Each row was made from one path, in order. Every step used is in the known rows, and no mark comes twice. Write each row's path.
Known rows:
telimaf sanu: [  1  -4   0 -14  -2   2   6   4  10  -3  -7  -5   0   3  -3  -6   0   3
  -1   5   7  -2   1  14   1  -6  -5  -4   5  -6  -4   3  -8  -4   3   3
   3  -8   0  27   3   2]
nodep sanu gudu telimaf tapu: [ -6   8  -4  -8   3   3 -10   0  -9   4  -2  11  11   3   4  16  -9   0
  -2 -12  -8  -1   5 -15 -11  18   2  11  -5   3   9  -5  -6  -5  -1  -4
   0  -2   1  15  -2 -10]
vevom gotu nodep sanu nikoz: [  6 -31  -3  17  10 -10   8   2   0   6   2 -10 -13  -5  -4 -19  19   0
   1   7  -9  10   0   1   9  -9   3   1  -5   2   5   0   1  -9   2   9
  -5  -2  -4 -52  21  25]
sanu tapu gudu: [ -1   6   0 -16   8   9   1  -2  -6  -1  -1  20   1   0   6   3   2   0
   3   0  11  -5  -5 -11  -1 -13   5  -5  -3   2   9  -1  -3 -10  -7  -1
   3  -9   5   0   1   8]
gudu sanu tapu nodep: [ 5 -7  6  0  6 14  0  0 -1  1  5 17  6  1  1 12 -6  0  7  9  5 -2 -5 -3
  3 -6  9  3 -5  2  5  2 -6 -5 -1 -2 -2  5  0 36 -6  0]
tapu nodep sanu gudu: [  4 -10   3   0   6   6   4  -3  -9   7   4   5   7  -6  -5   6  -2   0
   1 -20  -8  -1  -3  -3   7   4   0  20  -8   6   6  -3  -2  -2  -6  -5
  -4   5   7 -18  -4   1]
nodep pafad sanu telimaf: [ -1   6   2   1  -7  -6   7  -4  -3  -3  15 -11  -1   0   3  -8   7  -1
  -4  -7  -8   0   3   4  -7  -9 -19   5  12   1  -6  -3   5   1  -6  -1
   2   6   0 -17  -1  -8]
nodep pafad sanu: [ -4  11   1   2  -5  -8   5   2   7  -4   4 -17   2  -2  -2 -12   2   1
  -6  -2  -4   0   1  22  -4  -7 -18   2   7  -3 -10  -2   8   4  -7   3
   4   0   3 -18   1   0]
tapu sanu gudu telimaf: [  6   3   1  -8  -2   6 -11   2  -2   1  -3  19  -2   1   3  11  -6   1
   2  -8   0  -3   2 -14  -7  13  -3  -3   7   0  13   2  -5  -4  -5  -5
   6   6   3  29  -9 -12]
vevom gotu nodep sanu telimaf: [  5 -28   1  12  10 -11  10   1  -5   3   4  -6 -13  -3   5 -12  20  -1
  -2  -6 -16   4   0   3  10  -1   8  -1   5   8   6   0   3   0   2   5
 -11   8  -6 -40  17  17]
pafad nodep sanu: [ -1   8  -2   5  -2 -11   6   2  -1   3 -10 -29   6  -1  -1 -15  -3  -2
  -4  -7  -5  -2  10  10   5  -6  -3  15   4   4  -2   1   5   4   9   4
  -2  -3   0 -25   7  -8]
pafad nodep sanu tapu gudu telimaf: [ -6  28  -1   3   8   3  -9  -4 -16  13  -8  -9  13   3   5   7 -13  -4
  -1 -15  -2  -3   7 -25  -5   0  12   7  -3   3  22   1  -5  -9   0  -7
   2  -1   1   0   6 -12]
sanu gudu tapu: [  8   0  -4 -21  -7   4  -3   0  -2   6   3  25   3   2   4  10  -1   0
   2   9   8  -5  -4  -5  -9   7  -2  11   0   5   7  -2  -1 -11   5   0
  -1  -3   2  10  -4   4]
pafad nodep: [  7   9  -1  -6  -6  -7   5   1   5  -1  -9 -14   2   2   1 -14   0  -2
  -3  11  12  -5   6   6   4  -7  -1   4   8   5  -8   2   5   8  10   7
   2  -2   1  -7  -1  -5]
vevom gotu nodep pafad sanu: [  0 -13   1  19   3 -18   7   2  10  -1   4 -19 -12  -5   0 -19  14   0
  -5   7  -9   6  -6  26   2   1  -2 -14   5  -2  -8   0  10  10  -5   8
  -4  10  -7 -40  15  19]
telimaf tapu sanu nodep: [ -4 -12   0  -3  -7   8  -1   1   3 -13 -11   7  -6   0  -4   4 -10   3
   6   6   0   2  -2  -5   4   3  16  -5  -9 -11  -8   6  -2   9  13  -1
   1  -9  -5  40 -11  -9]
vevom gotu nodep: [  9 -23   0   7   9 -11   7   5  11  -1  -5   4 -16  -2   2 -15  17   0
  -1  19   6   1  -6  18  12   0  10 -13   5   5  -4   3   5   9   1  12
  -6   3  -4 -26  13  27]
telimaf gudu: [ -1   6  -3  -4   4   0  -4   7  11  -9  -6   3   0   2  -2   3   1   0
   0  15   9  -4   3  -1  -2   2  -4  -1  -1   1 -13  -1   0   7  -2   4
   1  -8   7   5  -4   5]
pafad nodep sanu nikoz: [  4   0  -4   6  -5  -6   5  -2  -8   6  -2 -27   4  -2  -4 -16   4  -2
  -1   1  -2   4  12 -11   2 -16  -7  17  -1   2   1  -1   1  -8  11   4
   3  -6   1 -34   8  -8]
telimaf tapu: [ -2  -3  -4 -14  -1  -1   0   5   9  -9  -6  11   1   5   2   3  -5   2
  -1   9  13  -4   2  10  -2   2   5  -7  -3   1 -11  -2   0   5   5   6
   2 -12   2  20  -4   2]
nodep pafad sanu telimaf gudu: [ -6  13   0   6  -4  -3  -2  -3  -1 -10  14 -14   2  -1   0   3   3  -3
  -4  -2  -9   2   4  -8 -13   2 -15   0   4  -1 -13  -4   4   6  -7  -3
   1   6   4  -6  -5  -9]
gudu telimaf: [ 2 15  0 -3  4 -2 -6  7 10  4 -8 14  2  7  2  2 -1  0 -1  9 13 -6  4 -4
  3  4 -5  1 10  4  2  1 -2  3 -5  4  5 -5  4 19 -3 -1]
tapu nodep: [ 7 -6  3  0  6  4  3  3  9  1 -2 12  1  1 -5  2 -4  0  2  3 15 -4 -5  7
 14 -2  4  0 -2  3 -3  1 -1  9 -4  2  0 -1  7 11 -8  6]
gotu nodep pafad sanu telimaf tapu gudu: [-15   2  -3   1  -7  -1  -3  -7  -8 -11   9  -6  -4   0   7   5  -9  -1
  -2 -11  -2   3  -1   3  -2   1   8 -30  -5  -7  -7  -2   4   5   4  -6
  -1   4  -1  -1   4  -3]
vevom gotu nodep pafad sanu tapu: [ -2 -12   2  15   8 -12   7  -2  -3   3  13  -9 -11  -6   5 -14  19   1
  -2   8 -14   7  -9  14  -4  -4   5 -12   1   0  -4  -1  10  -2  -7   6
  -5  14 -10 -36  15  22]
gotu nodep sanu telimaf gudu: [-11  -6  -4  15   5  -4  -3   4  -7  -7   4 -11  -4  -1   3   2   5   0
   0  -2 -11   2   8  -7   9   5   3  -6  -2   4  -8  -2   3   1   6  -3
  -7   4   2 -18   6   6]
gotu vevom: [  9  -6  -2  -5  -1  -9   5   6   7   2  -8   8  -1   4   1  -6  16   4
  -3   3   6   1  -4  19  10 -11 -12  -2   7   1  -8  -3   8  -3   3  11
   3  -9  -1 -25   1  16]
pafad sanu tapu nodep: [ 1  1  3  3 11  8  6  1 -7  6 12 18  9 -1 -1  0 -5  0  3 -1 -1 -2 -6 -9
  0 -6  4 12 -4  1  6 -2 -1 -4 -9  1  4  5  7 19  0  9]
pafad sanu: [  0   7  -1  -2   2  -5   8   8   5  -2   0   3   4   1   1 -15  -2   1
  -3   4  -2  -4   4   9  -3  -7 -13  12   8  -1  -3  -1   3   1  -4   7
   7  -6   9   2   7   6]

Which path is each row?
[ -5  -3   0  13  23  -1  -7   1 -10  12  -5   9  -4  -1   7   5   4  -1
   0  -7  -8   3  -6 -13   2   7  23 -12  -7   3  26   1  -5  -9  -9  -2
  -7   5  -4 -18  19  20] | vevom gotu nodep sanu tapu gudu telimaf
[ -4   7   3   7   0   4 -16  -2  12   1  -1   4   4   6  -5  25 -19  -1
   0  -3  17   1  -4   5   4  18  13 -21  -8  -1  -9  -2  -4  17  -5  -6
   0   5  -3  35 -19 -12] | gudu telimaf tapu nodep pafad
[  4   6  -2  -5  -5  -5   6  -6 -14   4  -1 -19   8  -5   2  -9   4  -2
  -3 -12 -11  -1   7  -5  -2  -1  -5  23   3   7   3  -1   5  -2   7  -1
  -3   4   0 -34   3 -10] | pafad nodep sanu gudu
[ -5   0   3   1 -12   4   8  -8   4  -4  -3 -25  -3  -3 -10  -6   9   1
   2   6  -2   7  -7   8   6  -7  -3  -4  -2 -12 -13   6  -4   6   6  -4
  -3  -2 -13   2  -7  -7] | telimaf sanu nodep pafad
[ -3  -2   2   5 -16   4  -7  -4   6  -3  -6  -9  -9  -2  -8   8  -8   1
   6   1  -1   4  -7   7   3   6   8  -9  -7 -10  -1   6   3   2  11  -8
  -2  -1 -13  18 -15 -12] | gudu tapu sanu nodep pafad
[-17  22   0  12   6   1 -11  -3  -9   6   5   0   1   1   7   6  -6   1
  -1  -2   0   2  -4  -7  -2   2   6 -22  -1  -5   9   0   3  -5 -10  -8
   2   9  -1  -3   7   5] | gotu nodep pafad sanu tapu gudu telimaf
[ -4  11  -3  -8   2   0 -11   6   9  -1  -9  18   5  11   3  12 -12   1
  -1  11  16  -5   4  -6  -4  12   7  -8   2   1  -3  -1  -6   6   2   4
   5  -8   1  43  -6  -5] | gudu telimaf tapu
[ -3  -4   5   9 -12   2   2  -5   5 -10  -6 -18 -12  -5  -8  -4   4   2
   4  -3  -5   5  -5   8  10  -5  -1  -8  -1 -10  -9   6   5  10   3  -5
  -1   2 -11  -5 -12 -11] | tapu sanu nodep pafad
[  1   5   2  -2  -3  15   4  -3   1  -8 -10   6   1  -1  -2  -2  -4  -2
   6  15   2  -1  -5  -9   5  -9   6   9  -6  -8   4   9  -7   3   8  -3
  -3 -10   1  19  -1  -4] | tapu gudu sanu nodep
[  0  -4   0  -1   2  -3   7   1  -8   1   4  -3   0   1   4  -5   7   0
  -1 -16 -11  -2   7  -2   3  -7 -10  15   6   7   4  -3   0  -6   0   0
  -1  -2   2 -20   3  -4] | nodep sanu telimaf
[-10   2  -1  15  -5 -13   3   3   6  -4   3 -22  -5  -3   0 -16   4   3
  -5   5  -3   3   0  26   7  -3  -8 -16   5  -4 -15  -1  13   6   0   3
   0   6  -2 -26   8  10] | gotu nodep pafad sanu
[ -1 -13   0  -5   4   9  -1  -3 -10   0   4  10  10  -3  -2  17 -13   0
   2 -21  -6   0  -2  -4   0  12  11  10 -16   2   2  -5  -4   1   0  -5
  -5   2   4   6  -7  -3] | telimaf tapu nodep sanu gudu
[ -6   1   0  -3   9   0   5   3 -10   4   1   0   5  -1   3  -3   7   4
   1  -9 -10  -2   1   0  -1 -10  -3  14  -3   5   5  -3   1 -13  -4   1
  -1  -5   0 -17   6   6] | nodep sanu tapu
[  2 -10   4  -8   8  14   4  -2  -2   5   4  10   5   0  -5  10  -5   2
   5   0   8   0  -7  -2   3  -5  12  -7  -8  -4   5   1 -12  -8  -3  -3
   1   3  -1  40  -5   4] | telimaf sanu tapu nodep
[ -3   4   3   6 -10  -1   7  -6   4  -5  -2 -13  -6  -4  -7  -7  14   0
   1  10   2   4  -7   4  11  -9  -5   4  -1  -3 -16   3   7  11   4  -1
  -4  -1  -8 -27  -9  -2] | sanu nodep pafad
[ -6   2  -1  -5  -9  -3   2  -5  -4 -10  13  -7   2   3   5   2  -3  -1
  -4  -7  -5   1   4   1 -12   0  -7  -6   3  -1 -11  -5   2   4   1  -1
   2   3  -2   8  -4 -13] | nodep pafad sanu telimaf tapu
[  4 -12   0  12  13  -8  -3   1  -7  13  -1   6  -6  -3   4  -1  13  -1
  -2  -4 -15   4  -2  -8   3  17   9   5   2   7  16   0   0  -3  -4   1
  -8  12  -5 -33  15  16] | vevom gotu nodep sanu gudu telimaf
[  6   0   1 -13  -4  12   1  -2  -2  -9   0  14   0   4   8   6  -5  -3
   3   1   3  -5   3  -9  -5  -9  -2   0   5   1  11   3  -8  -6   2  -4
  -1  -3   5  23   0 -10] | tapu gudu sanu telimaf
[  1  15   5  10   0   5  -8  -7  -4  11  14   6   9  -2  -4  11  -9  -3
  -1 -12  -3   2  -4 -11  -5  14  -7   8   0   0   6  -3  -1   6 -16  -9
   3  17   5   4 -11  -9] | tapu nodep pafad sanu gudu telimaf
[  4   8  -5  -8  -9  -2  -3  -5 -13  12  -1 -11  10  -2   3   3  -8  -4
  -1  -7  -7  -3   5  -7 -10   8   3  23  -3   6  11  -2   2 -10  15  -3
  -4   1  -2 -10   3 -11] | pafad nodep sanu gudu tapu
[  3   3  -1   1  -5  -7   8  -4 -11   2   0 -22   3   0   4 -10   3  -4
  -3 -12  -9  -2  11  -9   2  -8  -4  16   9   8   2   0   2   1  10   0
  -2   3  -2 -24   4 -16] | pafad nodep sanu telimaf
[ -3  20   0  -9  11  10  -9   0  -6   7  -4  25   5   6   7  13  -5  -1
   2   1  14  -6  -2 -24  -4  -1   8  -5   0   2  16   0  -8  -9 -11  -4
   5  -5   5  22  -1   2] | sanu tapu gudu telimaf
[  1   3  -1   5  -7  -4   5  -2   3   0  12 -14   0  -3  -6 -14   7   0
  -2   5  -1   7   3   1  -8 -16 -23   4   2  -5  -8  -3   3  -7  -6   3
   8  -4   3 -26   2   0] | nodep pafad sanu nikoz
[ -1  10  -6  -7   0   1 -13   7  13  -3  -6  15   4   5  -2  15 -11  -1
   1  20  13  -5   1  -1  -7  13   5   1  -6   1  -4  -1  -2  -1   5   1
   0 -11   5  30  -5   5] | telimaf gudu tapu
[  7 -11   1 -14  -7   4   0   0  -1  -7  -1  12  -5  -4   2   1   0   3
   3  -9  -3  -3  -1   0  -3   2  -5   0   5  -1   4   1   0  -5  -2  -2
   3   3   3   9  -6  -6] | tapu sanu gudu
[  2  -8   3   1  -5   5   4   1   3  -8 -10   2  -8  -3  -6  -7   0   2
   6   4  -2   1  -3  -4   9  -4   4   5   0  -8  -3   8  -1   6   6   0
   1  -5  -4  16  -7  -5] | tapu sanu nodep
[  7 -18  -1  -5  -5   4  -1   3   5  -5  -1   4  -9  -1  -5  -6   0   1
   5   4   6   3   5  -6  -1 -13  -6  -6   1  -6   3   2  -3 -11   1   2
   9  -8   3  10  -2  -3] | tapu sanu nikoz
[ -1  10  -1  -2   5   1  -5   1  -9  10  -1   6   8   1   3   6   0   0
  -2 -14  -9  -1   6 -14  -4  10  -9  20   3   6  14  -2  -4  -7  -7  -4
   0   2   3  -9   1  -5] | nodep sanu gudu telimaf
[  0  10  -2  -9 -12  -1  -3  -5  -4   5  12   2   5  -2   2   6  -4   0
  -2  -2  -6   0  -4   5 -17   8 -13   9   0  -1   3  -4   5  -9   0  -4
   0   4  -1  -3  -2  -3] | nodep pafad sanu gudu tapu
[  1   6  -1  -1   1   4  -6   7  14 -13  -7   0   4   3   0   6  -5   0
   1  23   2  -4   6   5  -8   4  -4   2  -1  -3  -9   3  -4   3   3   2
  -2  -6   5  34  -3  -2] | telimaf gudu sanu
[  4   1   0  -8   4  12 -12  -3  -3   6   4  32   8   5   0  28 -16  -2
   3  -1  13  -2  -4 -22  -3  22  15  -1  -9   4   4  -2  -9   7  -3  -5
   1   5   4  45 -15  -7] | sanu gudu telimaf tapu nodep
[ -4 -11  -1 -13  -5   2  -6   6  10 -14 -11   7  -4   3   1   6 -16   4
   2  -4   5  -2   3  13  -3   5  10 -17  -2  -7  -7   2  -2   4   6   3
   4  -9   0  44  -7  -8] | telimaf tapu sanu
[ -1   4   5  11   0  -1   3  -1   7   1   7 -11   4  -4  -8  -3  -8   0
  -2  -8   1   1  -4  18   5  -1  -7   1  -2  -4  -8  -1   4  11 -10  -1
   2   6   4  -4  -6   0] | tapu nodep pafad sanu
[  4 -19   2  12   1 -16   4   0  14  -2  -1 -13 -20  -4  -1 -12  21   1
  -3  12   3   6  -7  28  10  -1   4 -26   4   2 -13   2  10  12  -2   7
  -9  10 -11 -46   8  20] | vevom gotu nodep pafad
[  5   3  -2  -5  -1   7  -5   1   5   9  -1   3   3   7  -6   1  -1   0
   2  12  12   4   7 -20  -7  -4  -8  -4   4  -7   8   2 -17 -14   0   0
  10  -7   1  38   2  -5] | gudu telimaf sanu nikoz
